Known rows, with every way that one mark hangs from another:
J509(J724(J772)): -1.42,0.13,0.73,1.77,0.61,0.16,-0.17,1.13,0.32,-0.26,0.68,-1.54,-0.38,-0.56,0.02,2.23,0.65,-0.82,3.12,-0.38,-1.10,-0.46,1.50,0.49
J460(J192): 0.63,-0.67,-2.47,0.22,-0.85,3.10,-0.76,0.16,-0.58,0.90,1.63,-2.10,1.04,0.33,0.67,3.33,0.13,-1.02,1.96,-0.04,-0.08,-0.90,1.84,1.25
J488(J315(J724(J772(J396))) J509): 0.21,1.17,2.20,-1.80,1.38,0.79,-0.74,-1.30,-0.57,2.10,1.04,-0.89,0.18,-0.73,0.66,-0.94,-0.11,2.36,-6.38,2.97,0.16,-1.64,-0.93,0.58
J396(J315(J724)): -0.79,0.17,-2.04,-2.31,-1.52,1.54,-1.63,0.24,-0.92,-0.70,0.85,-1.35,2.07,0.68,1.61,0.85,0.64,-0.84,-2.31,3.59,-0.50,-0.95,1.28,1.28
J396(J315(J488(J509))): 0.57,-1.07,-1.94,-1.67,-1.64,1.01,-0.86,0.01,0.47,-2.41,1.98,-0.09,0.92,-0.45,0.46,-0.88,0.51,-0.63,-1.62,2.26,1.49,-0.85,1.01,0.97
J460(J724(J772)): -0.08,-2.17,-0.92,1.92,-0.37,1.39,-0.09,-1.48,0.75,1.39,1.77,-1.26,0.78,-0.36,0.00,2.09,0.23,-1.00,2.19,0.60,1.32,-0.51,1.51,0.02
J460(J192 J724(J668)): 0.81,-2.06,-1.69,2.19,-0.64,2.16,-0.46,-2.50,0.49,1.30,1.54,-0.34,0.82,0.78,-0.15,3.02,0.09,-0.53,0.59,-0.83,1.84,0.25,0.77,0.43
J668(J724(J315(J488) J772(J396))): 0.86,1.06,-0.45,0.60,0.52,-0.68,0.54,0.95,-0.66,0.60,-2.86,1.03,-1.67,-0.57,0.24,-0.14,0.16,0.41,3.26,-0.45,-1.78,0.90,-0.04,-0.98
J460(J192 J724): 0.97,-2.07,-3.23,1.90,-0.91,3.17,-1.18,-2.87,0.05,1.74,1.91,-1.47,1.14,0.36,0.38,4.10,0.23,-1.10,1.84,0.49,1.41,-0.25,1.89,0.83
J668(J724(J315(J488(J509)) J772)): 0.31,-0.92,-0.68,1.18,-0.34,0.51,0.14,-1.74,0.60,-1.21,0.03,0.76,-1.25,-1.53,-0.43,-2.28,-0.41,0.65,1.94,-0.63,0.62,0.70,-0.47,-0.51
J724(J315(J488(J509)) J772(J396)): 1.37,0.32,0.07,-0.90,0.25,-0.13,0.68,-0.93,0.09,0.17,0.21,0.88,-0.30,-0.46,-0.44,-2.29,-0.31,0.86,-1.55,-0.27,0.53,0.20,-0.63,-0.55
J724(J315): -0.08,0.04,-1.75,-0.97,-1.08,0.79,-0.50,0.78,-0.80,0.19,-0.37,-1.27,1.14,0.21,0.26,0.72,-0.98,-1.45,2.50,0.59,-0.60,-0.32,0.32,0.35
J488(J509(J724)): -1.30,0.88,-0.07,1.45,0.35,1.33,-1.48,-0.08,0.33,-1.23,1.29,-1.57,-0.13,-0.91,0.28,1.22,0.58,-0.05,1.89,0.90,-0.19,-0.20,1.21,1.35
J488(J315(J724(J668)) J509): -0.59,0.46,1.51,-1.34,0.09,0.61,-1.29,-1.98,0.16,0.21,1.56,-0.61,0.83,-0.09,0.00,-1.75,-0.51,1.89,-5.34,2.72,1.15,-1.53,-1.45,1.07
J509(J724(J315(J488) J772)): -0.28,-0.09,-0.47,0.99,-0.18,-1.62,0.18,-1.32,0.58,-1.07,-0.60,0.44,-0.90,0.09,-1.00,-0.04,0.15,-0.63,2.83,-0.79,-0.77,0.20,0.38,-0.40
J772(J396(J315(J488)) J724(J668)): 0.77,1.43,-0.52,-3.38,0.35,-1.91,0.13,2.13,-0.04,-0.92,-0.39,1.67,-0.68,1.46,1.07,-0.33,1.71,0.57,-4.11,-0.07,-0.59,-0.52,0.28,0.02
J772(J396 J724(J315 J668)): 0.22,2.31,0.36,-2.59,1.18,-1.26,0.27,1.55,-0.93,0.98,-1.33,0.71,-0.46,1.28,0.74,-0.52,-0.05,0.67,-2.46,-1.79,-1.29,0.37,-1.07,-0.37
J668(J724(J315 J772)): -0.52,-0.37,-0.35,1.02,-0.12,0.74,0.16,1.14,-0.55,0.08,-1.29,-0.66,-0.52,-1.24,0.47,0.29,-0.94,-0.59,3.93,-0.91,-0.99,0.71,-0.07,-0.50
J668(J724(J315)): -0.48,0.63,-1.62,0.57,-0.63,1.14,-0.86,1.25,-1.03,-0.18,-1.94,-0.92,-0.20,-0.75,0.87,1.19,-0.82,-0.84,4.97,0.33,-1.44,0.67,0.26,0.09
J152(J192): -0.56,-0.08,-0.99,-0.64,-0.82,1.47,0.17,4.87,-1.08,0.12,-0.31,-2.43,0.66,-0.28,-0.19,1.30,0.89,-0.77,4.13,2.68,-0.94,-0.78,1.05,1.44
J724(J668 J772(J396)): -0.04,0.64,2.19,0.07,1.16,-0.21,1.19,3.40,-0.30,1.31,-0.36,-0.21,-0.22,0.16,0.29,0.50,0.26,0.24,0.06,-1.02,-0.63,-0.35,0.17,-0.27
J460(J724(J315)): 0.35,-1.21,-2.45,0.65,-1.20,0.93,-0.96,-2.32,-0.14,0.92,-0.22,-0.69,1.34,0.28,-0.03,1.49,-0.91,-1.53,2.61,1.09,0.80,0.34,0.47,-0.03

Rows:
1.31,0.50,-0.50,-1.01,0.04,-1.03,0.85,0.58,-0.45,0.95,-1.22,0.58,-0.40,0.41,-0.21,-0.53,-0.01,-0.11,1.02,-0.16,-0.79,0.04,0.01,-0.75 => J724(J315(J488) J772(J396))
0.79,-2.95,-0.39,2.61,-0.09,1.81,0.59,-2.42,0.90,1.54,2.24,-0.06,0.55,0.27,-0.57,2.15,-0.02,-0.33,-0.64,-2.01,2.40,0.29,0.42,-0.19 => J460(J192 J724(J668 J772))
0.52,0.72,0.44,-1.06,0.50,-0.02,0.74,2.05,-1.10,1.54,-1.17,-0.46,0.29,-0.07,0.40,0.27,-0.79,-0.39,0.30,-0.41,-1.10,0.12,-0.18,-0.51 => J724(J315 J772(J396))
-0.41,1.70,1.78,0.55,1.67,-0.40,0.07,0.49,-0.36,0.02,-0.83,0.11,-0.74,-1.10,-0.06,-0.50,-0.41,0.67,-1.53,-0.95,-0.62,1.18,-0.71,-0.25 => J488(J509(J724(J315 J772(J396))))
-1.09,0.00,2.59,1.42,0.81,-0.90,0.61,-0.44,0.73,-1.56,0.48,0.72,-0.51,-0.87,-1.10,-2.14,-1.02,0.51,-1.71,-2.42,0.83,1.29,-1.62,-0.39 => J488(J509(J724(J315 J668 J772)))
-1.01,0.03,1.00,1.13,0.53,0.18,-0.12,-0.86,0.35,-1.11,0.78,-0.41,-0.27,-1.25,-0.56,-1.00,-0.72,0.00,-0.44,-1.01,0.27,0.74,-0.58,0.06 => J488(J509(J724(J315 J772)))
0.29,0.84,2.03,-0.76,0.78,-1.05,1.45,2.57,-0.64,1.06,-1.52,0.65,-0.01,0.35,-0.14,-0.90,-0.97,0.04,-0.92,-1.78,-0.53,0.61,-1.28,-0.91 => J724(J315 J668 J772(J396))
-0.19,-0.99,-0.09,-1.51,-1.19,-0.90,0.23,-0.91,0.63,-1.55,1.20,1.08,0.86,1.04,0.01,-1.90,0.98,0.23,-4.14,1.34,0.74,-0.64,0.17,0.00 => J396(J315(J488 J724(J668 J772)))
-1.27,0.22,1.93,1.22,0.56,-1.69,0.76,0.72,0.29,-0.89,-0.92,0.48,-0.50,-0.03,-0.91,-0.35,-0.77,-0.44,0.98,-2.43,-0.59,1.04,-1.01,-0.63 => J509(J724(J315 J668 J772))
1.13,0.56,1.02,-0.77,0.33,-2.00,1.62,0.89,-0.09,0.49,-1.54,1.76,-0.59,0.82,-0.82,-1.72,-0.26,0.40,-0.36,-1.52,-0.30,0.48,-1.06,-1.17 => J724(J315(J488) J668 J772(J396))
-0.92,0.67,2.70,0.47,1.03,-0.87,-0.80,0.08,0.71,-0.98,0.42,-0.40,-0.74,-0.93,-0.60,0.04,-0.51,1.07,-2.15,0.68,0.57,-0.81,-1.21,0.84 => J488(J315 J509(J724(J668)))
0.33,0.30,-2.51,0.51,-1.04,0.06,-0.71,-0.34,-0.39,-0.88,-1.92,0.21,-0.92,-0.26,0.15,0.35,-0.09,-0.52,5.77,0.59,-1.27,0.41,0.57,-0.11 => J668(J724(J315(J488)))
0.15,-1.20,-0.94,0.94,-0.95,-0.08,-0.17,-1.97,0.24,0.49,-0.49,0.50,1.00,0.65,-0.59,0.36,-1.06,-1.01,1.22,-0.23,1.25,0.85,-0.73,-0.44 => J460(J724(J315 J668))
-0.91,1.76,3.05,1.54,2.00,-1.31,0.74,2.93,-0.09,0.52,-1.26,0.13,-1.24,0.02,-0.04,1.46,0.87,0.43,0.98,-1.45,-1.60,0.56,0.22,-0.17 => J509(J724(J668 J772(J396)))
0.08,-2.26,0.45,1.41,-0.40,-0.42,0.80,-1.78,0.72,0.77,0.21,0.78,0.71,0.20,-0.85,-0.54,-1.20,-0.76,-0.04,-1.44,1.80,0.89,-1.06,-1.08 => J460(J724(J315 J668 J772))
1.10,-2.98,-0.59,1.90,-0.45,0.95,0.79,-3.30,0.55,1.40,1.00,0.81,0.69,0.44,-0.94,0.68,-1.25,-0.46,-1.72,-2.80,2.45,1.28,-1.02,-0.86 => J460(J192 J724(J315 J668 J772))
-0.26,-0.84,1.15,-0.32,-0.28,-0.54,1.29,1.16,0.14,-0.04,-0.01,0.10,0.58,0.06,-0.63,-1.22,-1.27,-0.66,0.08,-1.90,0.35,0.36,-1.11,-0.65 => J724(J315 J668 J772)
-0.97,-0.20,3.97,0.99,1.58,-1.28,0.21,0.07,1.23,-0.70,1.05,-0.14,-1.12,-1.43,-1.00,-0.86,-0.57,1.28,-3.47,-0.59,1.06,-0.76,-1.66,0.25 => J488(J315 J509(J724(J668 J772)))
-0.75,-0.34,1.88,2.26,0.71,-1.09,0.51,-1.32,1.78,-2.07,1.62,0.93,-1.42,-0.55,-1.38,-1.50,0.98,1.11,-0.01,-1.36,0.99,0.13,-0.01,0.07 => J315(J488(J509(J724(J668 J772))))
-0.65,-0.46,2.84,-0.91,0.59,0.22,-0.26,-2.12,0.64,0.49,2.20,-0.27,0.49,-0.56,-0.42,-2.60,-0.62,2.15,-6.68,1.57,1.75,-1.54,-1.82,0.47 => J488(J315(J724(J668 J772)) J509)
-0.33,1.95,0.37,-2.52,-0.20,0.02,-0.74,2.10,-1.32,-0.02,-1.05,0.26,1.27,1.25,1.60,0.04,0.72,0.35,-4.67,2.46,-0.99,-0.08,0.08,0.57 => J772(J396(J315(J724(J668))))
0.96,2.00,-0.55,-2.59,0.75,-2.13,0.41,-0.13,-0.28,0.31,-1.34,1.82,-1.08,1.74,0.04,-1.35,0.73,1.01,-1.68,-1.57,-1.07,0.03,-0.79,-0.63 => J772(J396 J724(J315(J488) J668))
1.15,0.75,-1.85,-2.38,-0.83,-0.35,-0.46,2.50,-0.75,-0.58,-0.92,0.13,0.40,0.64,1.15,1.24,1.12,-0.86,-0.19,2.41,-0.85,-0.68,1.54,0.45 => J772(J396(J315(J488)))
0.03,-0.10,-3.04,-2.22,-2.02,0.56,-1.58,-1.38,-0.30,-1.40,0.88,-0.26,1.44,1.17,0.96,0.10,1.35,-0.50,-1.41,3.85,-0.17,-1.24,1.64,1.02 => J396(J315(J488 J724))
-0.26,-0.59,-0.81,-0.09,-0.53,1.50,-0.66,-4.01,0.86,-0.37,3.29,-0.42,0.38,-0.05,-0.23,-2.11,1.17,1.39,-2.00,2.01,1.17,-1.20,0.99,0.71 => J315(J488(J509) J724(J772))
-0.18,0.87,-1.87,0.53,-0.67,-1.30,-0.86,-1.28,0.03,-1.35,-1.24,0.14,-0.54,0.59,-0.69,0.79,0.26,-0.88,4.14,0.44,-1.30,0.27,0.71,0.20 => J509(J724(J315(J488)))
-0.42,-0.18,0.95,1.24,0.17,-2.64,0.93,-0.80,0.97,-1.52,-0.80,1.52,-1.19,0.51,-1.59,-1.17,0.01,-0.13,1.50,-2.12,-0.36,0.84,-0.75,-0.86 => J509(J724(J315(J488) J668 J772))
-0.31,1.26,0.72,1.26,1.31,1.01,0.15,3.46,-0.88,1.38,-1.50,-0.96,-1.27,-1.20,1.35,2.13,0.67,0.31,3.90,0.05,-1.93,0.14,1.13,-0.11 => J668(J724(J772(J396)))
0.70,0.36,-0.46,-0.29,0.15,-0.43,0.27,2.97,-0.49,-0.60,-1.88,0.77,-1.25,-0.85,1.26,0.79,1.19,-0.02,1.27,0.90,-1.16,0.26,1.09,-0.40 => J668(J724(J772(J396(J315(J488)))))
-0.57,1.61,1.89,-0.43,1.02,0.17,0.36,0.73,-0.58,1.75,-0.07,-0.11,0.26,0.92,0.59,-0.26,0.80,1.28,-2.44,0.66,-0.97,-0.27,0.03,0.05 => J315(J724(J668 J772(J396)))
0.37,0.09,-2.01,0.70,-0.86,0.91,-0.89,-1.62,0.10,-1.46,-0.65,0.43,-0.84,-1.10,-0.06,-1.43,-0.34,0.41,3.16,0.58,0.20,0.66,-0.07,0.16 => J668(J724(J315(J488(J509))))
1.03,-2.47,-2.01,1.20,-1.14,-0.42,0.24,-3.96,1.01,0.57,0.56,0.77,0.39,0.32,-1.06,-0.16,-0.24,-0.91,2.08,0.14,1.54,0.06,0.26,-0.90 => J460(J724(J315(J488) J772))
0.17,0.22,2.01,-1.59,0.43,-0.84,1.16,4.58,-0.53,-0.19,-0.52,0.49,0.43,-0.04,0.94,0.04,0.10,-0.43,-3.44,-0.39,-0.18,0.11,-0.21,-0.32 => J724(J668 J772(J396(J315)))
-0.45,0.60,-0.57,-1.98,0.11,-0.70,0.07,0.20,-0.11,-0.17,0.22,0.20,0.04,1.07,0.18,-0.82,-0.31,-0.04,-1.51,-1.92,-0.23,-0.05,-0.92,-0.08 => J772(J724(J315 J668))
